Each row comes from the steps of one path. Every step used is in the known rows, and no mark comes twice. Write the path behind each row, first mark first.
Known rows:
movu-tabi-zivima-zame: [ 23  -8   6  55   7 -22  -4 -21 -18  20 -38  27 -21  -8  -9 -18  24  -7
  -6  -5  -7 -50   7   1]
nima-movu: [ 20 -18   3  47  16 -29  -4 -25  10  18 -48   7 -16  52   9 -10   5   1
  -9 -27  27 -35   2  -1]
ferozut-movu: [ 24 -25  -2  35   4 -53   1 -37  -8 -17 -35   8 -18  41 -13 -11  22   2
  -5 -27  -6 -11   3  39]
fikaruz-movu: [ 22 -22   7  50   3 -42   2 -33   0 -14 -33  12   4  26 -25  -5  10 -13
  -3 -35  22 -27 -16  27]
zame-fikaruz: [  2 -35   4  39   5 -34  -3 -30   0   5 -28   2 -17  33 -10  -7  25  -6
 -10 -21   0 -23  -5  25]
zame-zivima: [ 29  -6   1  49   3 -49   3 -20  17  -6 -44   3 -31  22 -17  -4  16  13
   0  -2  -5 -21 -14  27]
tabi-zivima-zame-fikaruz-movu-nima: [ 30 -22 -12  55  22 -37   3 -44  -1   4  -7 -13 -21 -21 -35 -33  21  -4
   5 -26 -15 -52 -13  33]
nima-ferozut-movu-zame-zivima: [ 32  -2   3  55   8 -36  -5 -29  20 -11 -32 -13 -23  25 -27  17  14  27
 -11  16 -20 -13  -9  23]
tabi-zivima-zame-movu-nima: [ 40 -16  -6  47  15 -30   7 -31  -1 -18 -21   4 -30 -13  -9 -17  26   9
  22  -5 -19 -45 -15  25]
fikaruz-movu-nima-zame: [ 51 -25  -4  59   5 -45   9 -31  17  -5 -24   1  18  -2 -26 -17  -3   8
   5 -35  23 -44   1  20]
tabi-zivima-zame: [ 16  -9  12  60  23 -34   4 -30 -12   1 -41   7 -29  12 -11 -13  31 -13
  10 -10  -8 -42  -3  15]
tabi-zivima-zame-fikaruz: [  3 -20   4  51  24 -31  -1 -36 -11  14 -26  -6 -29   5 -15 -20  35 -10
   2  -9 -18 -44  -4  21]
nima-ferozut-movu: [ 27 -13   5  56   6 -41 -10 -33   0 -21 -39   5   7  55 -22  -1  26  -3
  -8  -5  -9 -11   3  17]
tabi-fikaruz-movu-zame-zivima: [ 24  -9  -1  26   9 -72   5 -47  16   1 -17 -11 -21  -3 -12   1  -7  11
   0   1  17 -17 -34  26]
nima-zame-zivima: [ 30 -11   7  56   9 -44   3 -18  24  15 -45  -5   0  12  -8  -4  11  25
   3   6  10 -38   9  14]
ferozut-movu-tabi: [ 30 -23  -8  31  -8 -40  -9 -29 -14  -1 -32  25 -11  21 -12 -15  18   6
 -18 -19  -6 -20  15  24]
movu-tabi: [ 23 -20   6  45 -10 -25  -6 -14  -8   9 -43  40  -8  19  -2  -5  13  -4
 -15 -15  10 -31   7   1]
zame-tabi-zivima: [ 38 -12   9  61  15 -22  -8 -17 -11   4 -65  33 -39  17 -21 -14  34 -10
  -1 -17  19 -38  -3   3]
zame-movu-tabi: [ 24 -28   0  25 -14 -11 -10 -14  -3  -8 -31  33  -1   8   8   3  18  11
  -3  -2   5 -30  -7  12]
movu-zame-zivima: [ 23  -8  10  49   4 -39  12 -17  23   2 -38  -4 -51   4 -12  23   5  27
  -4   4  -6 -22 -22  24]
nima-movu-tabi: [ 26 -17  -4  45   5 -16 -13 -18   5  33 -46  24 -11  30  13 -16   1   6
 -22 -22  28 -44  14 -14]
zivima-zame-tabi: [ 18 -14   9  44  24 -27  -5 -28  -4  35 -48  19 -38  18 -15 -17  21  -4
  25   2  12 -37  17  12]
tabi-zivima-zame-movu-fikaruz: [ 17 -22   0  37  26 -20  -1 -37 -14   0 -26  -7 -11  -9   2 -15  41   4
  14  13  -2 -35 -18  40]
ferozut-movu-nima-zame: [ 53 -28 -15  46   6 -57   9 -35   8  -8 -25  -1  -5  14 -15 -23   8  23
   3 -26  -3 -28  20  32]
tabi-zivima-zame-fikaruz-movu: [  7 -21   1  51  23 -32  -2 -43 -10  10 -16 -12 -12  -7 -29 -25  29 -13
   1 -19  -7 -48 -12  29]
fikaruz-movu-tabi-zivima-zame: [ 28 -11   1  54   7 -23  -6 -33 -14  10 -25  19   3 -17 -26 -21  16 -12
  -7 -21   6 -53  -3  12]
nima-ferozut: [ 20 -10  17  67   5 -30  -7 -20   6 -12 -50  16  10  55 -13  10  22 -13
  -4  -2   4 -22  -5  -4]
fikaruz-movu-zame-tabi: [ 29 -19  12  47  10 -22  -1 -26   6  14 -39  14 -30   0 -29  10   2   6
  -1 -21  34 -33 -15  16]
zivima-zame-tabi-fikaruz-movu: [ 18 -14   1  26  29 -53  -9 -52  -7  36 -28  10 -18   6 -16 -30  11 -12
  29   3  27 -33   5  13]

Write each row's path:
[ 19 -31 -13  39  16 -42   3 -47   8  17   1 -15 -14  -7 -32 -29   9   2
  15 -22 -11 -42  -3  39]
zivima-zame-fikaruz-movu-nima
[ 24 -18  17  47  11 -19   2 -15   4  20 -54  23 -55  12 -10  17  10  11
   0  -6  21 -28  -4   5]
movu-zame-tabi
[ 39 -16 -11  29  25 -60  -4 -51   1  29 -20  10 -22  -8 -24 -39   4  -2
  33  -3  18 -36   4  17]
zivima-zame-tabi-fikaruz-movu-nima
[ 14 -13   4  25  28 -51  -7 -44  -9  40 -38  15 -31  18  -2 -27  17  -9
  30  13  17 -29  12   6]
zivima-zame-tabi-fikaruz
[ 15 -15 -11  45  23  -8 -18 -29  -2  53 -26   2 -20  -1   4 -32  14   5
 -21 -12   3 -63  15  -8]
nima-movu-tabi-zivima-zame-fikaruz
[ 21 -11  11  55   8 -33  -2 -31   8 -12 -34  -2 -12  39 -19  19  17  10
 -12   2 -11 -12  -4  14]
nima-ferozut-movu-zame
[  6 -36  -1  37   3 -34  -6 -39   2   2 -17  -5   1  19 -27 -11  16  -8
 -12 -33  10 -28 -16  34]
zame-fikaruz-movu
[ -3 -29  -1  35  20 -35  -4 -46   0  24  -8 -16  -6   7 -23 -19  18  -7
   9 -16  -2 -39  -2  36]
zivima-zame-fikaruz-movu
[ 25  -6  -3  53  21 -11 -12 -24  -5  41 -39  14 -21   6   8 -26  11   4
 -13 -12  13 -62  17 -14]
nima-movu-tabi-zivima-zame
[ 20 -17  11  28  15 -44  -1 -30   0  25 -45  20 -49  13   2   8   5   6
   5   5  28 -20  -9  -1]
movu-zame-tabi-fikaruz
[ 19 -27  -7  40  27 -25  -7 -33   4  32 -42  -6  -2  37  16 -19  14   6
 -13 -13  42 -26  -1  21]
nima-movu-fikaruz
[  8 -23   7  26  13 -26   1 -31  -1   0 -24   4 -16  14   4  -3  22   5
  27   6  -9 -31  -5  27]
zivima-zame-movu
[ 29 -11  -5  36   0 -50 -20 -40  -8   0 -27  16  18  35  -8 -14  17  -4
 -16  11  -4 -14   9   0]
nima-ferozut-movu-tabi-fikaruz
[ 50 -13  -1  72   1 -39   3 -21  17 -21 -37  14  -4  34 -24  -4  10  -1
   1 -12  -5 -26  -5   4]
movu-nima-ferozut
[ 28 -21   2  45 -11 -28  -7 -26  -5   2 -31  27  13   6 -21  -9   5  -9
 -15 -29  23 -35  -5  15]
fikaruz-movu-tabi
[ 40 -38 -20  37   7 -52   3 -39   9   3 -11 -12  -6   7 -17 -29  13  26
  -4 -25 -14 -31  21  40]
ferozut-movu-nima-zame-fikaruz
[ -7 -28   3  36  20 -36  -1 -37  -1  29 -18  -9 -23  21 -11 -16  24  -5
  11  -5 -12 -32   7  27]
zivima-zame-fikaruz
[ 19 -24   4  36   5 -44   8 -35  -1  -9 -31   0 -39  24  -9  11  11  16
 -10 -18  -9 -11  -5  36]
ferozut-movu-zame
[  2 -28  -5  30  10 -24 -11 -40  -4  39  -4  -2  -1 -11 -21 -22  13  -4
  -1 -11  -3 -45   8  25]
zivima-zame-fikaruz-movu-tabi
[ 17 -36  -2  19   7 -21  -4 -30  -4 -10 -29   2   5  16  11  -2  32  12
   5   6  17 -10 -23  48]
zame-movu-fikaruz
[ 12 -17  -1  47   9 -16 -10 -25 -16  31 -23  17 -19 -15 -10 -23  29  -4
 -12  -3 -14 -52   9   6]
movu-tabi-zivima-zame-fikaruz
[ 33 -10   9  54  15 -22 -11 -27   6   4 -44   8 -23  32 -25  14  20  14
  -8   8   2 -18   4   7]
nima-ferozut-movu-zame-tabi
[ 19 -18   0  25  -6 -53  -8 -32 -12  15 -33  35  -2  20  11 -16   9  -9
 -10  -3  16 -21   2  -6]
movu-tabi-fikaruz
[ 10 -20  -3   6   6 -36  -9 -39 -10  19 -13  17  -4  -3  17 -17  14   7
  21  23  -3 -30   2  11]
zivima-zame-movu-tabi-fikaruz
[ 32 -12   0  51  -5 -29 -17 -27  -4  -6 -35  20  13  35 -19  -5  22   2
 -20   2  -9 -21  14   6]
nima-ferozut-movu-tabi
[ 32 -13   6  58  -5 -22  -7 -14 -16  -1 -47  37 -15   4  -7 -10  24  -9
 -22 -19   3 -41  -3  -3]
movu-tabi-zivima
[ 36 -14  12  57  14 -19  -1 -26  -1   4 -43  13 -34 -12 -33   6  11   1
  -7 -24  29 -41 -22  14]
fikaruz-movu-zame-tabi-zivima
[ 35 -35  -8  52   8 -41   8 -25  18  15 -21  -4  -2   4 -11 -20   8  19
   0 -22   3 -42  13  15]
movu-nima-zame-fikaruz
[ 33 -10   7  55  29  -4  -7 -18  10  35 -57  10 -57  12   1   1   6  16
 -13 -15  34 -49  -3 -13]
nima-movu-zame-tabi-zivima
[ 24 -13   3  29  28 -32  -8 -31  13  49 -46   7 -44  24  16  -5  -6  15
  -4  -4  44 -33   1 -16]
nima-movu-zame-tabi-fikaruz
[ 21 -26  -5   5 -11 -38 -12 -30  -8  -5 -21  28   4   8  21  -8  14   6
   1  10  10 -22 -12   6]
zame-movu-tabi-fikaruz
